What can hang from each mark:
j_525: j_733
j_230: j_603
j_536: j_603 j_637 j_733 j_960
j_603: j_230 j_536
j_960: j_534 j_536
j_534: j_960
j_733: j_525 j_536

Every row comes from one small tree of marks. Brackets hold a mark, then the marks that hang from it, in the order of their numbers. Every link used is in the known rows. Which tree was each row made from?
Known rows:
[j_534 [j_960 [j_536 j_637 j_733]]]: [ 22  -3  -8 -29 -24  14  15  -3   9  -6  -9   5  33  -1 -19 -12 -22  66
  53   1  23]
[j_603 j_536]: [  9  14  -3 -11  -1 -11  -2   2 -32  15   5 -13  24  10 -21  -8 -13  11
  17 -14  13]
[j_230 [j_603 [j_536 j_733]]]: [ 10  46 -12  -8 -20  -4   8 -17 -26   9  -2   6  29  10 -13 -19  -6  34
  34  -5  33]
[j_230 [j_603 j_536]]: [ 10  41  10 -10 -14 -15  -4  -3 -45   7  13   5  30  34 -10 -20   6  12
  26   0   9]
[j_536 j_960]: [  9  -8 -15  -1 -19  17   3 -15  12 -12 -12   9  15   1   3   5  16  25
  12   3   9]
[j_733 j_525 j_536]: [ -3  23   4   0  22  20  10  33   6  15 -14  17  14  -8 -11  11 -11  -1
  19 -20  17]
[j_525 j_733]: [-10 -22  17   6  10  19 -11   7  12   4   8   1  -5   7  -6 -21  -2 -17
  26 -20  -3]
[j_536 [j_603 j_230] j_637]: [-18   8  14 -16 -43   1  -4 -42 -17   3  16  17  24  -4  -6 -22 -13  46
  41  31 -11]
[j_536 [j_603 j_230] j_637 j_733 j_960]: [ -9   5 -21 -18 -66  28   9 -69  11  -7 -10  31  36 -23  -6 -15  -8  88
  59  30  23]
[j_230 [j_603 [j_536 [j_733 j_525]]]]: [ 18  49 -28 -14 -13   5   6  14   2  24  -4  14  38  -8 -15 -15  -1  39
  56 -13  37]
[j_960 j_534 [j_536 j_603 j_637]]: [ -1   3  29 -27 -25 -20 -17 -38 -47   8   8   5  46  21 -33  -5  16  67
  58   3  11]
[j_960 j_534]: [  5  -5  -1  -7  16 -29 -16 -21 -25  -1  -2  -1  15  15  -1   2  12  16
  10  -2  11]
[j_536 [j_603 j_230] j_637 j_733]: [-17  10  -5 -17 -49  10   6 -56  -1   8   2  20  21 -26 -12 -23 -22  66
  49  27  15]
[j_536 [j_603 j_230] [j_960 j_534]]: [ -7 -10 -16 -12 -29 -27 -34 -75 -34  -4 -16  23  35  15  -3  -4  23  82
  42  14  24]
[j_960 j_534 [j_536 [j_603 j_230] j_733]]: [-18   2  -4 -18 -14 -52 -32 -74 -53  36 -16   2  26   5 -40  -3  -2 109
  60 -19  43]
[j_536 j_637 [j_733 j_525] [j_960 j_534]]: [ 23   0 -37 -25 -16  26  12 -19  34  -3 -14  24  59 -26  -6   4  10  65
  71   3  35]
[j_534 [j_960 [j_536 j_603]]]: [ 12  -8  -3 -17 -27  -7 -21  -6 -16 -13 -18  12  18  20 -14  -9  11  65
  33  -1  21]
[j_534 [j_960 [j_536 j_637 [j_733 j_525]]]]: [ 30   1 -23 -37 -18  25  13  30  36   9 -13  13  45 -16 -24  -9 -18  69
  77  -9  25]
[j_603 j_230]: [-13  -2   1  -4  -2 -22 -11 -21 -19  19   3   3   2   5  -6  -8 -16  19
  12  -3  -7]
[j_534 [j_960 [j_536 j_603 j_637]]]: [ 15  -5  14 -31 -43  12  -5  -7 -10 -17   0  15  37  19 -15 -19   2  65
  53  18   6]
[j_534 [j_960 [j_536 j_603 [j_733 j_525]]]]: [ 19   2 -40 -23 -26  12 -12  11  32   6 -32  20  25 -20 -20  -5   5  91
  65 -13  47]
[j_960 j_534 [j_536 j_733]]: [  2  -1  -4 -15  13 -35 -13 -33 -34  27 -14 -10  22   6 -35  10   2  66
  40 -33  40]
[j_534 j_960]: [ 22 -12 -20  -8  -5   4  -4  11  13 -24 -10  10  10  10  17 -12  -3  13
   5  12   6]
[j_534 [j_960 j_536]]: [ 21 -14  -1 -17  -1 -13 -13  14 -13  -1 -13  -1  17  27 -14  -4  -2  43
  26 -15  11]

Which tree is each row?
[  0  24  -1 -14 -35  61  20  -3  20 -12 -16  45  53 -13  -7   2  10  45
  55  17  21]
[j_733 j_525 [j_536 j_603 j_637 j_960]]
[-30  19  19   2 -10  -6 -10 -39 -39  11 -10  23  10  10 -13  -6 -18  38
  16   4  17]
[j_733 [j_536 [j_603 j_230]]]
[  6   6 -55  -6 -40  42   2 -15  56  -5 -33  33  25 -43  -2   4  21  72
  52   3  47]
[j_536 j_603 [j_733 j_525] j_960]
[ -9  31  16 -13 -19  41  16  12  11   1  -1  35  35 -15 -12  -4  -7  22
  46  14  12]
[j_733 j_525 [j_536 j_603 j_637]]
[ 19  30 -24 -28 -15  25  23  18  18  25   4   3  51 -32 -30 -13 -29  38
  72 -10  27]
[j_603 [j_536 j_637 [j_733 j_525]]]
[ -8  16   1   5 -26  33   3 -33 -11 -20 -26  32  23   8  -3   8  12  40
  14   8  33]
[j_733 [j_536 j_603 j_960]]
[ 11  10 -40 -20 -57  60  21 -17  59 -11 -16  38  43 -45  -5  -5  12  72
  71  20  32]
[j_536 j_603 j_637 [j_733 j_525] j_960]
[-12  17 -22 -24 -42  21   8 -23  29  20  -1  29  32 -43 -14 -19 -18  71
  70  18  16]
[j_536 [j_603 j_230] j_637 [j_733 j_525]]
[-13   1  32 -31 -24 -44 -27 -58 -66  27  11   4  48  26 -40 -14  -1  90
  71   3   4]
[j_960 j_534 [j_536 [j_603 j_230] j_637]]
[ 25  44 -44 -15 -32  22   8   0  12  12 -17  27  51  -6 -13 -10  14  63
  68 -10  46]
[j_230 [j_603 [j_536 [j_733 j_525] j_960]]]
[ 26  10 -24 -31 -24   6  11 -48 -26  -4  -4   3  73   0 -21  -6  -9  75
  68  -1  46]
[j_603 [j_536 j_637 j_733 [j_960 j_534]]]
[  9   4 -22 -21  19 -24 -14   0  -6  41 -20  -3  33 -11 -38  14   6  71
  62 -41  44]
[j_960 j_534 [j_536 [j_733 j_525]]]
[  4   8 -24 -13 -62  51  20 -49  30 -25 -13  28  34 -28   0  -8   9  70
  46  29  29]
[j_536 j_603 j_637 j_733 j_960]
[  9  19   6 -15 -12  55  27  15  23  -3 -10  34  49  -7 -10   8  -5  24
  48   1  13]
[j_733 j_525 [j_536 j_637 j_960]]
[ 16  26 -41 -16  -1   7   8  20  14  31 -11  -1  33 -29 -27  -3 -20  38
  51 -29  42]
[j_603 [j_536 [j_733 j_525]]]
[  4  11 -20 -14   4   1   4  19  22  43 -19  -1  18 -23 -37  10  -6  55
  51 -40  32]
[j_960 [j_536 [j_733 j_525]]]
[  4  13 -37 -16 -27  -6  -1 -48 -24  24 -14   1  40  -5 -28  -7 -27  77
  50 -17  43]
[j_603 j_230 [j_536 j_733 j_960]]
[  5  -7 -19  -6 -27  -4 -25 -54 -16 -23 -18  23  32   9   5   3  41  60
  29  14  30]
[j_536 j_603 [j_960 j_534]]
[ 30  13 -56 -23  -1  -3  -6 -15  -1  17 -24   8  63 -14 -23   7   6  77
  74 -28  63]
[j_603 [j_536 [j_733 j_525] [j_960 j_534]]]
[ 15  46  25 -21 -30   2  12  -3 -41   1  29  10  48  30 -11 -28  -3  14
  44  17  -5]
[j_230 [j_603 [j_536 j_637]]]
[  2  14 -15  -8  -4  16 -13 -22  -8  -6 -34  39  47   2  -6  15  28  59
  48  -5  47]
[j_733 j_525 [j_536 j_603 [j_960 j_534]]]
[  2  25 -36 -22  -5 -16  -5   0  -4  49  -7   1  35 -25 -35  -9 -37  58
  64 -29  34]
[j_603 j_230 [j_536 [j_733 j_525]]]
[ -3 -12  37  -9   7  39   3 -26 -20 -13  -2  23  51  29 -11 -14  -1  15
  62 -10  19]
[j_525 [j_733 [j_536 j_637 [j_960 j_534]]]]
[-23  25   3  -4  -4   3 -10 -10 -10  26 -16  30  20  -7 -16  -2 -15  42
  39  -4  18]
[j_733 j_525 [j_536 [j_603 j_230]]]
[ 22  32 -28 -16 -23 -14  -7 -51 -42  -5 -14  15  58  26  -9 -12  20  73
  55  -5  54]
[j_230 [j_603 [j_536 j_733 [j_960 j_534]]]]
[ 21  -3 -55 -11  -1   8  -5 -18  30   2 -30  19  39 -25  -2  13  21  63
  53 -14  48]
[j_536 [j_733 j_525] [j_960 j_534]]
[  6   3  10 -25  -4 -17   4 -35 -31  20   1  -8  42   5 -36   1  -9  68
  58 -14  25]
[j_960 j_534 [j_536 j_637 j_733]]
[ 23   7 -41 -19  -9 -12  -7 -47 -29   4 -20  -2  53   4 -18   2   3  71
  50 -19  60]
[j_603 [j_536 j_733 [j_960 j_534]]]
